What can hang from each mark:
W: S Y
Y: F H S W
F: P S Y
H: Y
P: F S
S: F H P W

Every row comes from one small tree of marks. The marks that hang from a mark follow it in brackets, in alphabetical order. Every link used is in the known rows. Which tree was each row made from?
Known rows:
W{Y}: [-0.26  0.05  0.10 -0.26 -0.02  0.21 -0.27 -0.13  0.21 -0.36 -0.06 -0.20
  0.11 -0.21  0.14 -0.14 -0.12  0.17  0.13  0.13  0.16 -0.36 -0.21  0.26
 -0.05]
Y{F S{P} W}: [-0.48 -0.58  0.20 -0.19  0.07  0.07 -0.21  0.44  0.22  0.29  0.06  0.68
 -0.53  0.34 -0.30  0.33  0.60 -0.13 -0.70  0.00 -0.39  0.47 -0.05  0.04
 -0.01]
W{Y{S}}: [-0.56 -0.06  0.04 -0.43 -0.02  0.22 -0.13 -0.26  0.21 -0.33 -0.38 -0.03
 -0.07 -0.04  0.15  0.01  0.02  0.21 -0.28  0.11  0.16 -0.38  0.00  0.42
  0.18]
W{Y{S{F}}}: [-0.38 -0.02  0.13 -0.42 -0.15 -0.11  0.05 -0.21  0.02 -0.03 -0.25  0.32
 -0.08  0.07  0.24 -0.06 -0.02  0.10 -0.11  0.01 -0.05 -0.16  0.12  0.44
  0.04]
W{S Y}: [-0.34  0.39  0.04 -0.13  0.06 -0.02 -0.15 -0.60  0.14 -0.46  0.00 -0.03
 -0.02 -0.42  0.12 -0.41 -0.25  0.41  0.15 -0.10  0.25 -0.44 -0.24  0.46
  0.14]
H{Y{S{F}}}: [-0.32 -0.42  0.30 -0.51 -0.17 -0.03 -0.22 -0.31 -0.35  0.33 -0.17  0.46
 -0.06  0.20  0.26  0.04  0.37 -0.16  0.19  0.25 -0.10 -0.16  0.13  0.50
  0.11]
P{S{F{Y}}}: [ 0.06  0.01 -0.10  0.02 -0.47 -0.04 -0.10 -0.12 -0.27  0.26 -0.41  0.01
  0.13  0.12  0.29  0.11 -0.03 -0.01  0.07 -0.17  0.17 -0.22 -0.04  0.05
 -0.28]
W{S{H} Y{F{P}}}: [-0.17  0.28 -0.17  0.35  0.21 -0.15  0.11 -0.12  0.17  0.14  0.38 -0.13
 -0.02 -0.11  0.12 -0.19 -0.35  0.10 -0.29  0.07  0.29 -0.04 -0.12  0.05
 -0.02]
W{S{H} Y{F}}: [-0.32  0.18 -0.04  0.06  0.07 -0.12 -0.20 -0.29 -0.01 -0.11  0.26  0.20
 -0.19 -0.34  0.09 -0.32 -0.14  0.33 -0.12  0.01  0.40 -0.17 -0.09  0.24
  0.13]
F{S{P} Y}: [ 0.36  0.01 -0.20  0.37 -0.35 -0.06  0.28 -0.02  0.24 -0.06 -0.27 -0.05
  0.14  0.04 -0.04 -0.05 -0.08 -0.15  0.00 -0.01 -0.09 -0.30  0.14 -0.31
  0.16]
F{P S Y{H}}: [ 0.12  0.31 -0.40  0.37 -0.13  0.37  0.56  0.20  0.27  0.03 -0.41 -0.53
  0.31  0.04 -0.15  0.28 -0.42 -0.20 -0.22  0.18  0.26 -0.23  0.10 -0.52
  0.11]
S{P{F} W}: [ 0.40  0.07  0.14  0.06  0.18 -0.17  0.13  0.32  0.20  0.04  0.45 -0.20
  0.10  0.15  0.00 -0.01  0.34 -0.19  0.36 -0.42 -0.58  0.17 -0.12 -0.05
 -0.23]
Y{F{P{S}}}: [-0.28 -0.04 -0.11  0.06  0.02  0.32 -0.27 -0.01  0.18  0.61 -0.20 -0.31
 -0.05  0.25  0.24  0.52  0.03 -0.08 -0.28 -0.03 -0.15 -0.06 -0.16  0.02
 -0.35]
H{Y}: [-0.21 -0.34  0.28 -0.40 -0.01  0.28 -0.58 -0.27 -0.21 -0.02  0.01 -0.03
  0.12 -0.10  0.12 -0.01  0.28 -0.10  0.43  0.31  0.12 -0.35 -0.28  0.30
  0.06]
F{Y{S}}: [-0.38 -0.25  0.01 -0.32 -0.30  0.17  0.03 -0.01 -0.10 -0.19 -0.65 -0.09
 -0.04  0.07  0.03  0.03  0.07 -0.03 -0.25  0.01  0.06 -0.44 -0.04  0.22
  0.22]
P{F{Y} S}: [-0.17  0.16 -0.32 -0.19 -0.31  0.33 -0.09  0.01  0.09  0.22 -0.42 -0.53
  0.08  0.05  0.20  0.40  0.06  0.00 -0.08 -0.33  0.50 -0.62 -0.18  0.10
 -0.46]
F{Y}: [-0.06 -0.11  0.04 -0.13 -0.28  0.19 -0.14  0.16 -0.07 -0.20 -0.40 -0.27
  0.17 -0.12  0.03 -0.10 -0.04 -0.05  0.10  0.02  0.09 -0.41 -0.26  0.00
 -0.03]
S{H P{F{Y}} W}: [ 0.73  0.13 -0.13  0.36  0.02 -0.42  0.38  0.55 -0.07 -0.05  0.51 -0.26
  0.21  0.29 -0.10 -0.15  0.21 -0.33  0.17 -0.39 -0.07  0.18  0.05 -0.42
 -0.16]
F{S}: [ 0.15 -0.05 -0.01 -0.08 -0.10  0.18 -0.13 -0.34  0.12 -0.13 -0.48 -0.22
  0.05 -0.27  0.14  0.03 -0.25  0.18  0.33  0.06 -0.32 -0.43  0.09  0.08
  0.07]
S{F H}: [ 0.45 -0.12  0.27 -0.29 -0.23 -0.28 -0.27  0.04 -0.34  0.10  0.18  0.03
  0.11 -0.19  0.25 -0.19 -0.12  0.00  0.56 -0.01 -0.49  0.05  0.02  0.03
 -0.28]
Y{H S{F W}}: [-0.03  0.00  0.27 -0.20  0.13 -0.13  0.21  0.13 -0.31 -0.07 -0.03  0.38
 -0.07  0.17 -0.10  0.01  0.37  0.05  0.15 -0.01 -0.34  0.50  0.19  0.06
  0.28]
S{F{P}}: [ 0.26 -0.01  0.17 -0.05 -0.13 -0.11  0.09  0.14  0.02  0.39  0.03 -0.26
  0.25  0.08  0.27  0.00 -0.29 -0.24  0.33  0.01 -0.71  0.02 -0.12  0.10
 -0.37]
F{P S}: [ 0.28  0.06 -0.12  0.18  0.03  0.19  0.19 -0.17  0.30  0.12 -0.41 -0.57
  0.21 -0.07  0.12  0.20 -0.50 -0.03  0.15  0.11 -0.45 -0.28  0.07 -0.06
 -0.08]
F{P S{W} Y{H}}: [ 0.37  0.36 -0.36  0.70  0.23  0.11  0.72  0.28  0.09 -0.09 -0.21 -0.49
  0.37  0.16 -0.26  0.15 -0.33 -0.12 -0.09  0.04  0.20  0.22  0.22 -0.62
  0.25]

Write each row's tree:
[-0.24  0.32 -0.22  0.24  0.19  0.21  0.27  0.32  0.01 -0.13  0.15 -0.23
 -0.07 -0.10 -0.48  0.07 -0.21 -0.04 -0.46 -0.10  0.50  0.30 -0.26 -0.28
 -0.04]  F{P Y{H W{S}}}
[ 0.26 -0.09 -0.13 -0.17 -0.03  0.16 -0.06 -0.31 -0.02  0.27  0.00 -0.33
  0.09 -0.13  0.10  0.26 -0.02 -0.18  0.40  0.18  0.36 -0.51  0.21  0.05
 -0.16]  P{F{S{H{Y}}}}
[ 0.17  0.01 -0.17  0.42 -0.08 -0.15  0.15  0.04  0.42  0.12  0.23  0.27
 -0.04  0.05 -0.02 -0.04 -0.05 -0.03 -0.21  0.19  0.11  0.06  0.23 -0.32
  0.09]  W{Y{F{S{H P}}}}
[ 0.45 -0.21  0.25 -0.10  0.11 -0.57  0.09 -0.05 -0.46  0.00  0.06  0.28
 -0.03  0.15  0.09 -0.27  0.15  0.10  0.27 -0.13 -0.62  0.42  0.38  0.07
  0.19]  Y{S{F H W}}
[-0.06 -0.04  0.05 -0.33 -0.14 -0.30  0.02 -0.14 -0.14 -0.05  0.02  0.25
 -0.04  0.02  0.22 -0.14 -0.11  0.12 -0.04  0.13  0.05  0.00  0.25  0.23
  0.00]  W{Y{S{F H}}}
[-0.10  0.15 -0.32  0.30  0.06  0.12 -0.15  0.00  0.22  0.35  0.15 -0.33
  0.07  0.16  0.16  0.32 -0.17  0.02 -0.47  0.09  0.49  0.08 -0.08 -0.15
 -0.34]  W{Y{F{P{S{H}}}}}
[-0.81  0.37 -0.05  0.05  0.08  0.30 -0.07 -0.14  0.17 -0.14  0.20  0.33
 -0.23 -0.29 -0.08  0.01  0.11  0.31 -0.21  0.10  0.66 -0.13 -0.27  0.18
  0.25]  W{S Y{F H}}
[-0.34 -0.55  0.23 -0.32  0.11  0.13 -0.33 -0.03  0.00  0.00  0.25  0.53
 -0.35  0.31 -0.25  0.16  0.64 -0.29 -0.34  0.23  0.07  0.35 -0.04  0.17
  0.11]  H{Y{S{P} W}}
[-0.86 -0.65  0.30 -0.34 -0.05  0.29 -0.45 -0.18 -0.18  0.37 -0.24  0.43
 -0.26  0.26  0.07  0.31  0.58 -0.20 -0.28  0.38  0.19 -0.22 -0.05  0.46
  0.28]  H{Y{F S}}
[ 0.32  0.14 -0.12  0.11  0.24  0.02  0.29 -0.05  0.20 -0.03 -0.28 -0.37
  0.11 -0.05  0.07  0.15 -0.16  0.11  0.39 -0.29 -0.33 -0.18  0.19  0.05
 -0.10]  P{F{S{W}}}
[ 0.04  0.36  0.01 -0.08 -0.12 -0.07  0.10 -0.27  0.31  0.08  0.35 -0.10
 -0.09 -0.18  0.08 -0.11  0.16  0.00  0.30 -0.39 -0.36 -0.36 -0.24  0.32
 -0.14]  W{S{P{F}}}
[-0.45  0.08  0.13  0.13  0.18  0.13 -0.16  0.34  0.16  0.12  0.60  0.70
 -0.56 -0.07 -0.50  0.10  0.48  0.01 -0.39 -0.07  0.05  0.59 -0.30 -0.16
  0.07]  Y{F H W{S{P}}}
[ 0.32  0.00  0.05  0.47  0.26 -0.43 -0.01  0.36  0.08 -0.12  0.75  0.33
  0.03  0.22 -0.14 -0.25  0.30 -0.12 -0.10 -0.04 -0.04  0.66 -0.01 -0.35
  0.10]  S{H P W{Y{F}}}
[ 0.00  0.08 -0.10  0.11  0.01  0.10  0.36  0.86  0.00  0.25  0.20 -0.05
  0.10  0.26 -0.30  0.24 -0.16 -0.36 -0.32  0.00  0.18  0.58 -0.13 -0.47
 -0.38]  S{F{P Y{H W}}}
[ 0.51  0.01  0.19  0.17  0.24 -0.35  0.28  0.21 -0.12  0.20  0.24 -0.26
  0.31  0.19  0.17 -0.15 -0.18 -0.15  0.45 -0.19 -0.83  0.47 -0.02 -0.03
 -0.21]  S{F{P} W}
[ 0.71 -0.06  0.32  0.03  0.12 -0.55 -0.09  0.06 -0.46 -0.05  0.37  0.10
  0.18 -0.07  0.14 -0.41  0.02  0.07  0.67 -0.16 -0.57  0.50  0.14 -0.10
 -0.12]  S{F H W}
[-0.01 -0.02 -0.18  0.21 -0.02  0.06 -0.02 -0.06  0.20  0.02 -0.13  0.08
 -0.06 -0.13  0.07  0.08 -0.30  0.17 -0.20  0.25  0.36 -0.18  0.23 -0.13
  0.06]  W{Y{F{S{H}}}}
[-0.22 -0.03 -0.01 -0.36 -0.03  0.04 -0.18 -0.20  0.00 -0.37 -0.10 -0.06
 -0.06 -0.12  0.11 -0.09 -0.05  0.16 -0.19  0.17  0.23 -0.21  0.14  0.19
  0.17]  W{Y{S{H}}}
[ 0.00 -0.12  0.30  0.02  0.05 -0.38 -0.14 -0.28 -0.23  0.20  0.72  0.78
 -0.27  0.07 -0.08 -0.30  0.37 -0.09  0.26  0.00 -0.06  0.48 -0.11  0.20
 -0.06]  H{Y{W{S{F P}}}}
[ 0.13  0.04  0.09 -0.21  0.21 -0.12 -0.40 -0.22 -0.24 -0.32  0.29  0.04
 -0.28 -0.50 -0.20 -0.28 -0.11  0.38  0.15 -0.20 -0.05  0.20 -0.13  0.12
 -0.09]  Y{W{S{H}}}
[ 0.15 -0.06 -0.36  0.31  0.09  0.21  0.40  0.32  0.33  0.06 -0.43 -0.43
  0.09  0.15 -0.23  0.21 -0.54 -0.11 -0.43 -0.02  0.08  0.03  0.07 -0.38
 -0.17]  F{P S Y{W}}
[-0.12  0.27 -0.09  0.24 -0.03  0.06  0.11  0.26  0.06 -0.31  0.43  0.31
 -0.26 -0.11 -0.54 -0.14  0.21  0.00 -0.32 -0.15  0.47  0.38 -0.28 -0.30
  0.16]  F{Y{H W{S{P}}}}
[ 0.48  0.00 -0.26  0.19 -0.24 -0.04  0.10 -0.12 -0.14 -0.23 -0.45 -0.30
  0.20 -0.20  0.02 -0.12 -0.37  0.01  0.10  0.10  0.17 -0.43  0.25 -0.38
  0.06]  F{S{H} Y}
[ 0.57 -0.16  0.05  0.26  0.30 -0.20 -0.09 -0.42 -0.39 -0.18  0.09 -0.05
  0.17 -0.05  0.01 -0.22  0.07  0.04  0.52  0.22  0.12  0.14  0.35 -0.20
  0.36]  F{S{H{Y} W}}
[ 0.74  0.05  0.01  0.27  0.23 -0.25  0.07 -0.20 -0.20 -0.30 -0.08 -0.20
  0.16 -0.24 -0.02 -0.19 -0.20  0.17  0.49 -0.04 -0.37  0.18  0.35 -0.26
  0.22]  F{S{H W}}
[-0.57 -0.21 -0.07 -0.37 -0.03  0.43 -0.03  0.51 -0.06 -0.28 -0.32  0.18
 -0.26  0.11 -0.46  0.33  0.27 -0.03 -0.69  0.08  0.57  0.19 -0.08 -0.15
  0.12]  F{Y{H S W}}
